Each row was made from one small tree. Brackets hold a mark, then the marks that hang from it, in alphabetical order. Every link used is in the known rows. Write each row's tree.
Known rows
(rolo (gevol gelol) (reso silen)): [ 2.84  1.06 -3.28 -0.68 -0.05 -0.22  0.81  0.31 -1.23  1.19  0.20  0.39
  0.51  2.25  2.09 -2.19  1.93 -2.00 -0.29  0.53  2.47  1.74  0.75]
(rolo (gevol neda) (reso (silen dizi))): [ 1.60  0.90 -2.36  0.00 -0.45  0.11  0.53  1.54 -1.47 -0.40  1.13  0.20
  0.04  0.70  2.56 -2.88  1.61 -2.65 -0.41  0.30 -0.79  0.97 -0.18]
(silen (dizi (gelol (gevol (rolo reso)))) durekil): [ 3.33  0.64 -0.23  2.07 -1.75 -1.26 -0.93 -0.59 -2.02 -0.41  0.68  0.05
  1.04  1.12  3.50 -1.10  2.08 -0.94  0.17  0.81  5.55  0.67  2.78]
(reso (silen durekil)): [ 3.59  1.85 -1.93  1.21 -0.97  0.44  1.64 -0.29 -1.54  0.08 -1.77 -0.40
  1.33  2.11  1.45 -1.77  2.20 -0.86 -0.62  0.50  2.34  0.54  2.27]
(gevol (gelol dizi) (neda durekil)): [ 2.52  2.07  0.69  0.08 -1.95  0.03  0.55  1.21 -0.79  2.83 -0.71 -1.30
  0.72  3.73  0.54 -0.08  1.66 -0.40 -1.95 -0.65  4.94  0.75  1.14]
(gevol neda rolo): [ 2.39  1.50  0.06  0.28 -1.18  0.89  0.60 -0.39 -0.63  1.66  0.17 -0.67
  1.11  4.40  0.84  0.47  1.98 -0.70 -0.30 -0.03  0.63  0.74  2.39]
(rugi durekil): [ 3.76  2.05 -0.84  1.05 -1.12  1.20  1.31 -2.22 -1.24  2.84 -1.39 -0.84
  1.14  1.76  1.01  0.90  2.44 -2.45 -1.25 -0.69  3.38  0.78  1.47]
(neda (durekil rugi)): [ 2.91  1.79 -0.03  1.12 -1.48  1.15  1.27 -0.29 -1.35  2.93 -2.84 -1.39
  1.29  2.39  1.40  1.01  0.13 -0.37 -2.00 -0.72  0.51  0.77  2.13]
(gelol dizi (gevol (neda (durekil rugi)) rolo)): [ 1.44  1.37  0.92  1.52 -1.47  0.27 -1.31  0.93 -1.33  2.43 -0.56 -1.04
  1.19  1.99  0.54  0.71  0.53  0.78 -2.83 -1.27  5.11  1.11  3.27]
(rolo (gevol gelol neda)): [ 1.64  1.40  0.30 -1.74 -0.95  0.43  0.43  0.82 -0.57  2.29  2.36 -0.88
  0.92  2.31  0.53 -0.74  1.36 -2.04 -0.12  0.21  1.51  0.96  0.75]
(silen (dizi gelol) durekil): [ 3.60  1.97  0.68  1.39 -2.19  0.09  1.30 -0.39 -1.74  0.48 -0.57 -0.96
  1.24  0.91  2.43 -0.12  1.64 -1.92 -0.03  1.32  1.66 -0.20  1.76]
(gelol dizi (gevol (neda (durekil rugi)) (rolo reso))): [ 1.32  0.83  0.01  1.46 -1.37 -0.59 -1.50  0.62 -1.55  2.47 -1.85 -0.58
  0.76  1.93  2.06  0.15  0.46  0.70 -2.56 -1.15  5.66  1.61  2.85]
(gelol dizi (gevol (neda durekil) rolo)): [ 2.48  1.48  0.46  2.18 -1.50 -0.12 -1.06  1.51 -1.12  1.92  0.35 -0.78
  1.16  2.65  0.10  0.01  2.24  0.42 -2.39 -1.36  4.69  1.01  2.80]
(rolo gevol reso): [ 2.62  1.18 -1.56  0.48 -1.00 -0.35  1.02 -0.36 -1.30  2.35 -1.42 -0.08
  0.93  0.86  2.00 -0.71  1.76 -2.55 -0.34  0.10 -0.88  1.60  1.08]
(reso (silen (dizi (gelol gevol)) durekil)): [ 3.87  1.57 -1.10  1.99 -0.98  0.16  0.23  0.65 -2.20 -1.21  1.01 -0.47
  1.20 -0.70  2.24 -2.04  2.15 -1.29 -0.51  1.13  3.43  0.21  2.12]
(gelol gevol): [ 3.43  1.53 -0.76  1.21 -1.33  0.60  0.26 -0.80 -1.36  1.95 -0.08 -0.55
  1.30  1.14  0.59  0.23  2.25 -1.24 -0.65 -0.52  1.00  1.07  2.16]
(silen dizi durekil): [ 2.98  1.63  0.12  1.25 -2.52 -0.03  1.04 -0.47 -1.51 -0.03 -0.11 -0.48
  0.93  2.37  1.51 -0.89  1.40 -1.64 -0.24  0.01  2.77 -0.19  1.47]
(gevol (neda (durekil rugi)) rolo): [ 1.81  1.29  0.84  0.54 -1.13  1.12  0.20  0.43 -0.87  2.30 -1.01 -1.36
  1.26  4.01  1.32  0.93  0.05  0.42 -1.86 -0.70  1.86  0.67  2.54]
(reso (silen (dizi gelol))): [ 4.21  2.29 -1.63  1.37 -0.67  1.34  1.71 -0.03 -1.68  0.01 -0.69 -0.55
  0.76  1.18  2.29 -0.31  2.02 -2.15 -0.54  1.30 -1.51  0.36  1.27]
(rolo reso): [ 3.34  1.47 -1.77  0.76 -1.39  0.03  1.28 -1.59 -1.29  2.23 -3.03 -0.22
  0.82  2.64  2.53  0.08  2.05 -1.68 -0.21  0.15 -0.01  1.35  1.39]
(dizi (gelol (gevol (neda (durekil rugi)) rolo))): [ 2.44  1.10  1.35  1.17 -0.61  1.03 -0.72  0.89 -1.33  2.39  0.20 -1.74
  1.61  1.22  1.80  0.81  0.44  0.62 -1.81  0.08  2.39  0.93  3.15]
(reso (silen dizi (durekil neda rugi))): [ 0.69  1.38 -0.88  0.05 -1.32  1.44  1.65  0.17 -1.77 -0.49 -1.19 -0.87
  0.78  2.39  2.32 -1.21 -0.32 -0.83 -1.52  0.23  4.75 -0.11  2.15]

Write each row's tree
[ 3.55  0.77 -1.77  1.93  0.37  0.41 -0.60  1.67 -1.59  0.65 -0.16 -0.70
  1.18  1.70  2.97 -1.55  2.64  0.31 -1.31  0.47  2.90  1.48  2.26] : (dizi (gelol (gevol (neda durekil) (rolo (reso silen)))))
[ 0.79  1.16 -2.07 -0.63 -0.85 -1.08  1.11  1.38 -1.44  1.15 -1.15  0.20
  0.78  1.96  2.19 -2.73  1.55 -1.47 -1.39  0.50  8.92  1.34  1.82] : (rolo (gevol (gelol dizi)) (reso (silen (durekil neda))))
[ 2.06  1.61  0.28  1.21 -1.44 -0.05 -0.97  0.12 -1.09  1.80  0.53 -0.35
  1.09  2.29  0.09  0.37  2.37 -0.39 -1.35 -0.67  4.02  1.13  3.02] : (gelol dizi (gevol neda rolo))
[ 2.89  1.42  0.31  1.10 -1.25  0.88  0.42  0.93 -0.68  1.77 -0.06 -1.18
  1.20  4.69  0.82  0.00  1.90  0.10 -1.36 -0.83  1.45  0.61  2.15] : (gevol (neda durekil) rolo)
[ 3.27  1.69 -1.72  1.42 -1.52  0.26  1.26  0.17 -1.70 -1.35 -0.18 -0.16
  0.76  2.32  1.72 -2.29  1.75 -1.36 -0.54  0.35  2.76 -0.09  1.52] : (reso (silen dizi durekil))
[ 2.98  1.41  0.67  0.89 -0.55  0.80 -0.47  0.19 -1.10  1.75  1.18 -1.05
  1.55  1.42  1.35  0.54  2.33 -0.63 -0.28  0.69  1.26  1.04  2.91] : (dizi (gelol (gevol neda rolo)))
[ 2.06  0.16 -1.92  1.28 -0.85 -0.86 -1.34  0.81 -1.78 -2.27  2.08  0.44
  0.47  2.35  2.73 -3.63  2.02 -0.19 -0.23  0.04  6.52  0.63  1.95] : (gelol (gevol neda (rolo (reso (silen dizi durekil)))))
[ 2.62  0.37 -0.71  1.50 -0.98 -0.32 -1.05  0.94 -1.15  1.47  0.35 -0.56
  0.99  3.20  1.99 -1.04  2.08  0.33 -1.18 -1.06  3.90  1.39  2.07] : (gelol (gevol (neda durekil) (rolo reso)))
[ 2.66  0.81 -1.37  1.09 -0.71 -0.64 -0.29  0.98 -2.23 -1.29  0.64 -0.43
  0.74 -0.86  3.82 -3.35  2.08 -1.19 -0.11  1.43  4.17  0.50  1.12] : (rolo (reso (silen (dizi (gelol (gevol neda))) durekil)))
[ 2.04  1.92  0.23  0.86 -1.60  0.00 -0.32  0.07 -1.32  2.25 -0.42 -0.78
  1.00  0.53  0.23 -0.13  2.31 -1.17 -1.42 -0.45  2.39  1.07  2.01] : (gelol dizi (gevol neda))
[ 2.40  1.04 -0.64  1.67 -0.64  1.00  0.18  1.17 -1.75 -1.29  1.79 -0.43
  1.32  1.75  2.24 -1.54  2.01 -0.44 -0.85  0.73  6.83  0.11  3.31] : (reso (silen (dizi (gelol (gevol rolo))) (durekil neda)))
[ 3.10  1.60 -0.84  0.97 -0.32  1.22  0.01  1.24 -1.76 -0.39  1.94 -0.88
  0.77 -0.40  2.01 -1.42  2.21 -1.71 -0.57  1.01  0.04  0.46  1.14] : (reso (silen (dizi (gelol (gevol neda)))))
[ 1.06  1.38 -0.51 -1.19 -1.31 -1.13  0.09  0.54 -0.94  2.86 -0.07 -0.16
  0.44  1.66  1.64 -0.97  1.52 -2.25 -0.75  0.27  3.90  1.62  0.69] : (rolo (gevol (gelol dizi) neda) reso)
[ 2.79  0.85 -0.35  0.81 -0.49  0.00 -0.61 -0.30 -1.32  1.77  0.01 -0.59
  1.18  1.40  2.84 -0.03  2.40 -0.74  0.02  0.93  2.02  1.47  2.53] : (dizi (gelol (gevol neda (rolo reso))))
[ 1.52  0.89  1.86  0.65 -1.56  0.06 -1.30  0.27 -1.72 -0.05  2.06 -1.07
  1.25  0.43  2.43 -0.15  0.08 -0.28 -0.50  0.89  5.21  0.04  3.10] : (silen (dizi (gelol (gevol neda rolo))) (durekil rugi))
[ 3.71  1.20 -3.52  1.33 -0.26  0.35  0.89 -0.94 -1.30  0.57 -2.12  0.52
  0.69  4.36  2.46 -0.90  2.47 -0.68 -0.49  0.24  1.21  1.55  2.38] : (gevol (rolo (reso silen)))
[ 1.30  1.24 -0.29  0.70 -0.75  1.41  0.61  0.71 -2.22 -0.34 -0.06 -1.14
  1.27 -0.56  2.92 -1.14  0.13 -0.77 -1.43  1.05  5.62  0.10  2.71] : (reso (silen (dizi (gelol gevol)) (durekil neda rugi)))
[ 2.24  1.24 -1.81  0.22 -0.10  0.25  0.80  1.58 -1.77  0.00  0.67 -0.29
  0.40 -0.71  3.42 -2.20  1.72 -2.86 -0.19  1.58 -1.73  0.96  0.06] : (rolo (gevol neda) (reso (silen (dizi gelol))))
[ 2.21  1.40  0.43  0.53 -1.08  0.62  0.77  2.08 -0.89  2.39  0.68 -1.38
  1.33  1.10  0.44 -0.99  1.46 -1.46 -1.54 -0.53 -0.66  0.80  0.82] : (rolo (gevol (neda durekil)))
[ 1.54  1.03 -0.83 -0.37 -0.91 -0.13  0.66  0.53 -1.08  2.22 -0.42 -0.44
  0.78  0.81  2.02 -1.12  1.57 -2.38 -0.20  0.29 -0.92  1.43  0.65] : (rolo (gevol neda) reso)
[ 2.01  0.87 -0.56  0.58 -0.99 -0.16  0.62  1.80 -1.11  2.42 -0.57 -0.95
  0.89  1.19  2.00 -1.55  1.49 -1.53 -1.22 -0.46  0.18  1.28  0.41] : (rolo (gevol (neda durekil)) reso)
[ 4.01  1.38 -2.56  1.78 -0.47  0.31  0.75 -0.37 -1.71 -0.47 -0.92  0.34
  0.37  2.91  3.63 -0.58  2.31 -1.42 -0.19  1.30  0.54  0.90  1.84] : (gevol (rolo (reso (silen (dizi gelol)))))
[ 1.50  0.12 -2.34  1.41 -0.98 -0.17 -0.34  0.75 -1.77 -1.76  0.91  0.41
  0.61  3.20  2.93 -2.93  1.85 -0.28 -0.84 -0.26  8.51  0.58  2.66] : (gelol (gevol (rolo (reso (silen dizi (durekil neda))))))
[ 2.40  1.43  1.33  0.79 -0.76  1.07 -0.05  0.94 -1.60  2.87 -0.68 -2.18
  1.63 -0.65  1.88  0.67  0.32 -0.21 -1.84  0.26  1.11  0.92  2.15] : (dizi (gelol (gevol (neda (durekil rugi)))))
[ 2.22  1.55 -1.22 -0.33 -1.53 -1.34  0.46 -0.23 -1.21  2.97 -1.04  0.31
  0.50  1.84  1.66 -0.35  1.73 -2.35 -0.77  0.14  3.85  1.78  1.15] : (rolo (gevol (gelol dizi)) reso)
[ 1.47  1.45 -2.26 -1.05 -0.34 -0.77  0.26  1.20 -1.20  1.49 -0.13  0.21
  0.23  1.55  1.76 -2.21  1.78 -1.92 -1.03  0.59  3.61  1.76  0.64] : (rolo (gevol (gelol dizi) neda) (reso silen))
[ 2.56  1.06 -2.84  0.43 -0.06  0.51  0.55 -0.09 -1.08  0.38 -1.17  0.12
  0.57  4.22  2.53 -1.46  2.31 -0.57 -0.36  0.34  1.12  1.40  1.92] : (gevol neda (rolo (reso silen)))
[ 2.92  1.25 -1.55  2.05 -1.54 -1.03 -0.90 -1.09 -1.55  1.83 -1.80  0.55
  0.82  2.39  1.56  0.36  2.52 -0.71 -1.21 -0.60  4.62  1.79  3.08] : (gelol dizi (gevol (rolo reso)))
[ 2.50  1.09  1.13  1.49 -1.64 -0.10 -0.95 -0.48 -1.95  0.11  1.11 -0.64
  1.38  0.59  2.43  0.55  0.26 -0.48 -0.58  0.77  5.09  0.27  3.59] : (silen (dizi (gelol (gevol rolo))) (durekil rugi))
